What can hang from each mark:
H: C
E: F
M: F
T: E X
F: Q W
X: B F T
L: Q W
Q: F
W: D L
B: E X
D: Q W
C: M

Every row comes from one small tree of marks. Brackets hold a mark, then the marks that hang from it, in alphabetical order. Every link used is in the known rows. Which tree was each row made from?
Known rows:
{M F}: [  2  13   4   3   6 -28   3 -21  -5 -13  -3  20  29  11  25  12  17  -3
   6   8 -18   0  17   7  11 -13  15  11   5  15   5]
{L {Q F} {W D}}: [  4 -60 -18  34   2 -13   3 -51 -38   4  -3  10  30 -22 -10  18  -5 -47
  21  15 -23 -10 -20 -24  -3   7  -3 -49 -27  20   7]
{T X}: [-29   4  -2   0  19 -24 -12   3  -6  24 -12   2   7  -9  10   8   0  15
 -22   1   4  19   4 -10  16 -13 -15  14 -14  -1  -3]
{Q {F W}}: [ 18 -13 -18  -2 -17  -5 -14 -15 -36 -35 -18  17  18 -19  10  -6  14 -10
  -4  17  -1  -9 -10  -1   1 -10  13  -4  -2 -18  18]
{W {D Q} L}: [ 17 -24  22  40 -13 -24 -10 -11 -11   7  24  58  26  -8 -20  36 -31  19
  28   4 -69  32  27   9   4 -25 -13  25  -7  22 -31]
{H C}: [ 32   5  25  22  -3  14   7   5  -4  -3  26 -24  15 -27   3   9  14   1
  -4   5   4  -3  11  -7   4   1  18  -7  -6  13 -13]
{E {F Q}}: [ -9  -4   4  -5 -19 -34  16 -18 -13  -3  -7  28   1 -14   2  40  -8   0
  -8   2 -15 -23  19  26  12   8  22  22 -23 -36 -27]
{B X}: [-25   3  -1   8  -9   3  -8   2  -4  23  -3  -5   7   8   6  -8 -15  15
 -14   0   6  29  21   1   1   5   6  12  11  -4  13]
{L Q}: [-11 -14 -10  14   8  -3   4  -6   1  15 -22 -18   0  -6  -3  10   5 -13
  -3   9   6 -13 -14 -20  -2  17  -9  -6 -15  -7   0]
{E {F Q W}}: [  8  -9  -8  -1 -25 -22  16 -16 -28 -20  -9  35  -6 -36   3  43  14   3
  -9   4   8 -34   7  23  22   4  28  21 -33 -68 -23]
{Q {F {W D L}}}: [ 38 -33  -9  27 -27 -14  -5 -49 -55 -18  22  68  26 -24 -11  19  -5   6
  14  12 -51  15  -2   2  -9 -15   7   6 -13  14  15]
{C {M {F Q {W L}}}}: [ 15   7  28  23   6 -35  -7 -56  -4 -23 -16  53  14   0   4  42  25  17
   4  45 -35  -7  39  -3  11 -39  44  52 -23  -4  16]
{M {F Q {W L}}}: [ 22   0   8  11 -21 -26   4 -38 -18 -14 -24  58  14 -19  13  39  35  20
   0  19 -21  -6  29   0  14 -27  26  35 -29 -16   9]
{B {X T}}: [-28  -8 -19  -2 -17  18 -14   3   8  38  -7   1  26 -21  21   7 -15  -4
 -10   4  15  12  18  -4   4  17   2  13  -1  -6  22]
{C {M {F W}}}: [ 10  16   9  20  28 -21  -5 -37   1 -45  -9  17  25  16  21  15  30  -8
  15  35  -7  -8  13   1  21 -23  38  29   0  -1  20]
{T E}: [-12   6  23  -6  20  -8   2  21 -13  15   2 -18   4 -14  11   5   0  12
   4  14 -19  22 -11 -24  16 -20  -3  -6 -19   4  -4]
{E F}: [-14  -8  -3   0  -9 -35  19 -14  -4  -2  11  14   9   3   8  24  -8   6
  -1  -8 -11 -20  -3  36  22  13   9   6  -4 -14 -23]
{E {F W}}: [ 10 -12 -16   1 -16 -19  19  -9 -16 -21   8  16  -1 -13  11  24  18   4
   4  -3   9 -29 -12  37  32  10  10   7 -13 -52 -13]
{W D L}: [ 20 -22   8  27 -10 -12   4 -30 -20  19  38  48   5  -6 -21  24 -17  16
  20   1 -50  29   9   5  -6  -6  -6   8 -12  37   0]
{H {C {M F}}}: [ 24  17  51  34  33 -19   2 -33   8 -32  28  -8  47   3  22  21  23  -9
  11  34 -22   0  36  -7  16 -21  47  23   6  38  -3]
{T E X}: [-35   9  27  -5  39 -32  -7  26 -19  35  -6 -11  13 -20  21  16   1  31
 -15  20 -21  40  -7 -29  29 -37 -18  11 -27   1  -6]
{H {C {M {F {W L}}}}}: [ 45   5  49  47  12 -17   3 -48   3 -23  35  11  35 -10  14  35  38  18
  12  36 -23  -1  30   2  28 -29  50  33  -7  31   7]
{D {Q F} W}: [-14 -11  17  11 -34 -20 -39   1 -13 -29 -46  26  62   1   0  -2 -10   3
   6  29 -36   8  17  22  13 -45   0  23  25 -12 -50]
{X {B E} {F Q} T}: [ -9 -56  20 -28  -4  22 -42   4 -16  16 -65  49  31 -32 -24  61 -47   0
  15  49  44 -19  51 -39 -15 -24   8 -11 -60  -4 -15]
{X {F W} T}: [ 15 -40 -29 -22 -24  13 -20 -14 -21 -10 -28  36  18 -39   1  39  13 -11
  13  17  37 -34  -4 -17  -8 -11  -1  -2 -25 -30   9]
{T {X B F}}: [-22 -39  21 -32  31 -29 -28  -3 -20  28 -43  27  12  12 -23  38 -22  19
  -1  15  21  10  20 -25  16 -35 -22  -2 -25  13 -11]
{F Q {W D L}}: [ 39 -19   1  27 -22  -1   4 -35 -40   5  14  66  -6 -48 -29  42   0  13
  10   6 -29   8  17  -6  -9 -15  12  22 -43 -21  -7]
{H {C {M {F Q W}}}}: [ 46  19  47  34  20  -5   0 -38 -14 -47   1  12  38 -36  19  42  41 -10
  -3  47  -1 -14  46 -17  14 -29  69  36 -25 -11   0]
{B {E {F Q}} X}: [-45  -8  12  16 -28 -12  -5  -2 -28  17 -19  19  21 -11  14  30 -37  29
 -18  24   5  17  66  25   4  11  33  21 -30 -40 -24]
{Q F}: [ -1 -10  -1  -7 -13 -13 -12 -18 -22 -19 -12  18  29  -2   4 -13  -6 -11
  -9  14 -26  -1   1   5 -11  -7   8  -3  14  17   3]
{X B F {T E}}: [-10 -48  25 -48  24  -1 -29  17 -13  35 -33  20  30 -20 -12  54 -28   3
  30  33   9  -5   1 -54  18 -32 -17 -15 -38  20   1]
{C {M {F Q}}}: [ -8  21  28  11  28 -38  -7 -43   0 -25 -19  32  31  14  12  31   6  -9
   1  40 -29  -3  44 -12   0 -32  43  38 -13  14  11]
{E {F Q {W D L}}}: [ 30 -30   1  28 -36 -36  20 -47 -47   0  30  81  -1 -39 -21  68  -4  17
  11   2 -42  -5  18  26  16  -4  20  28 -47 -37 -21]

Write each row's tree:
[ 27 -11   2   8 -28  -2  -2 -21 -18   4 -18  36 -17 -36 -12  33  13  25
  -8   8  -1  -6  12  -5   3 -18  15  24 -32 -29  -5] -> {F Q {W L}}
[-14 -14  26  22 -39 -18 -31   4  18  13 -26  27  30   8 -18  19  -7  40
  17  15 -37  13  25  25  24 -43 -18  39  10  -7 -62] -> {D Q {W L}}
[  1 -36   5 -27  15  -3   6  13  -6  24  -3  11  16 -41  12  57  -4   2
  22  18  19 -20 -18 -11  66  -5  -5  -2 -47 -32 -16] -> {X B {T {E {F W}}}}
[-38 -28   5 -25  -4  -5 -27  14 -27  45 -29  14  42 -21  15  37 -22  13
   2  30   0  23  21 -34   2 -25 -10   1 -23   5  20] -> {B {X F {T E}}}
[  2 -12   8  44  23 -40   1 -58   3 -10 -15  19  20  14   8  39  35   8
  10  44 -28 -11   5 -18  21 -19  26  33 -15  10  17] -> {C {M {F {W {L Q}}}}}
[  5 -35  10   5   1   7  -2  11 -15  -9 -16  15   4  -8  -2  33 -21  19
  17  23  45 -16  15  23  43   6  15 -16 -34 -42 -27] -> {X {B {E {F W}}}}
[  3 -54   2 -43   5  10 -29 -10  -1  21 -35  35  25  -8 -21  49 -30 -11
  27  18  31 -28  14 -25   4 -10 -13 -15 -18  20   1] -> {X B F T}
[ 29 -42 -14  45  -8  -4   9 -36 -31  17  13  34  -6 -27 -22  39   8   5
  17  11 -28   6 -14 -20   8   4  -7   0 -39 -10   4] -> {F {W D {L Q}}}
[ 42  17  41  39  26  -7   2 -34  -8 -45  22  -7  39 -15  26  24  44  -8
  11  37   2 -10  29  -7  24 -23  53  21  -6   5   8] -> {H {C {M {F W}}}}
[ -3 -25 -16 -10  -7 -14  14   8 -18   5   7   9  15 -52  35  45  12   1
   9  17   2 -19 -24   1  50  -5   3   3 -43 -46 -10] -> {X {T {E {F W}}}}
[ 36 -16  12  42 -12 -37  -9 -32 -28 -26   8  84  45 -18   6  49   7  17
  33  17 -64  27  29  14  30 -38   4  38 -14  -1 -14] -> {M {F {W {D Q} L}}}
[-31 -44  28 -17  31 -10 -43  14 -30  24 -56  22  23   9 -17  39 -35  37
   7  39  39  18  40 -30   2 -37 -14 -10 -42   8 -19] -> {T {X {B E} F}}
[-34 -22  15   8 -21   6 -32   8 -33  10 -36  14  35  12  -2   6 -34  32
   2  33  20  30  54  -5 -23 -11  12  -6 -14  -2   9] -> {B E {X F}}
[ 14 -35  13  32 -23 -41 -26 -35 -35 -12   9  73  54  -7 -14  21 -37   8
  23  16 -91  29  27  13  -6 -35 -10  21   5  40 -26] -> {W {D {Q F}} L}
[-23 -18  12   7   8 -68  11  -1 -30  37  11  21   1 -27  19  45  13  63
 -13  15 -34  23 -16   6  60 -37 -13  29 -51 -32 -19] -> {T {E {F {W L}}} X}
[ 37  -9  -1  18  -8  16   1 -14 -47 -15   7  48  -3 -50 -15  35   2 -12
  11  12  -1   1  14 -16  -8  -8  18  10 -41 -42   0] -> {F Q {W D}}
[-42 -18  32 -20  48 -54   3  19 -18  51  -3   0   8   2  11  50 -22  34
  -4  16 -13  22  -5  -9  72 -27 -19   5 -37  -2 -30] -> {T {E F} {X B}}
[ 40 -21 -12  12 -14   3  -9 -30 -63 -32  14  53  29 -27  -3   5   0 -23
  18  16 -25  12  -4  -3  -7  -7  13 -12  -9  -2  14] -> {Q {F {W D}}}
[ 17 -26   0  21 -32 -29 -25 -17 -22 -30 -30  47  29 -24  -2   9  -2  21
   5  20 -45   0  14  14  13 -30  -5  27   4  -5 -22] -> {D {Q {F {W L}}}}
[-22 -40   0  21 -38 -29 -20 -39 -13  20 -39  18  32   9 -18  12   8  11
  -3  30 -42  -4  -6   4   5 -16  -7  12   0  11 -24] -> {D {W {L {Q F}}}}
[ 20  24  62  32  27 -19  -1 -37  -3 -29   6   6  47 -16  12  42  20  -7
  -5  43 -21  -5  53 -14   3 -26  60  34 -15  19  -4] -> {H {C {M {F Q}}}}
[-27 -28 -17 -22 -28   1 -26 -12 -14  28 -30  26  39 -10   5  32 -22   3
   2  14  18   5  28 -15 -14  -3  -1   6  -1   3  20] -> {B {X F T}}
[-38  -1   8  -9   1   9 -12  24  -7  56  -5 -14  31 -31  32  15 -20  12
  -3  19  -4  35  11 -30  18  -6  -2   8 -19   1  18] -> {B {X {T E}}}
[ 28  -8  21  46  21 -32   0 -61 -24 -22  33  67  30  10  -2  37  13   7
  34  31 -54  20  24   1  16 -34  32  32 -13  33  22] -> {C {M {F {W D L}}}}
[-33 -11  46 -23  65 -19 -17  34 -12  56 -17 -10   4 -12   3  26 -18  31
  -6  22   5  42  -1 -45  51 -39 -23   0 -38  14  -9] -> {T E {X B}}
[ 12 -61   0 -21  -1  40 -40   8 -27   1 -48  33  27 -35 -10  44 -21   3
  29  44  68 -28  24 -34   8 -17  -2 -23 -48 -24  -5] -> {X {B E} {F W} T}
[-19 -24   3  29 -27 -10  -7 -23  13  37 -29   0   9   9 -26  21  15  21
   1  19 -14  -2  -7   0  15 -11 -12  15 -10  -8 -29] -> {D {W {L Q}}}
[ 23  11   3  -4  -9 -15  -1 -26 -26 -29 -28  41  14 -31  23  32  36  -7
  -1  22   7  -7  24  -5  12 -20  33  25 -27 -35   7] -> {M {F Q W}}
[ 30 -27  -7  42  -4 -28  12 -53 -35   2  10  57  24 -13   6  53  28   0
  24  18 -41  11   1 -10  18  -9   3  13 -29   9  13] -> {M {F {W D {L Q}}}}
[ 24 -35  -1  44 -33 -43   6 -21 -27 -14  31  73  17 -26 -12  57 -19  24
  28   2 -56   2  14  45  36 -16  -4  33 -23 -27 -43] -> {E {F {W {D Q} L}}}
[ 12 -20 -10  29  -7 -34  12 -40  -7   1 -19  25  15  -7  16  31  44  13
   5  22 -17 -10  -4  -8  28  -6   8  18 -24  -5  10] -> {M {F {W {L Q}}}}
[ 58   8  40  56  29  -2   7 -45 -30 -47  50  24  51 -25  13  36  31 -17
  27  36 -23  10  30  -3  15 -29  52  16 -15  18  13] -> {H {C {M {F {W D}}}}}
[ 24 -28  -3  38 -16 -27   7  -9 -35 -35  24  57  24 -28   4  48 -15   2
  26   0 -26  -4  13  40  34  -8  -1  21 -16 -50 -43] -> {E {F {W {D Q}}}}
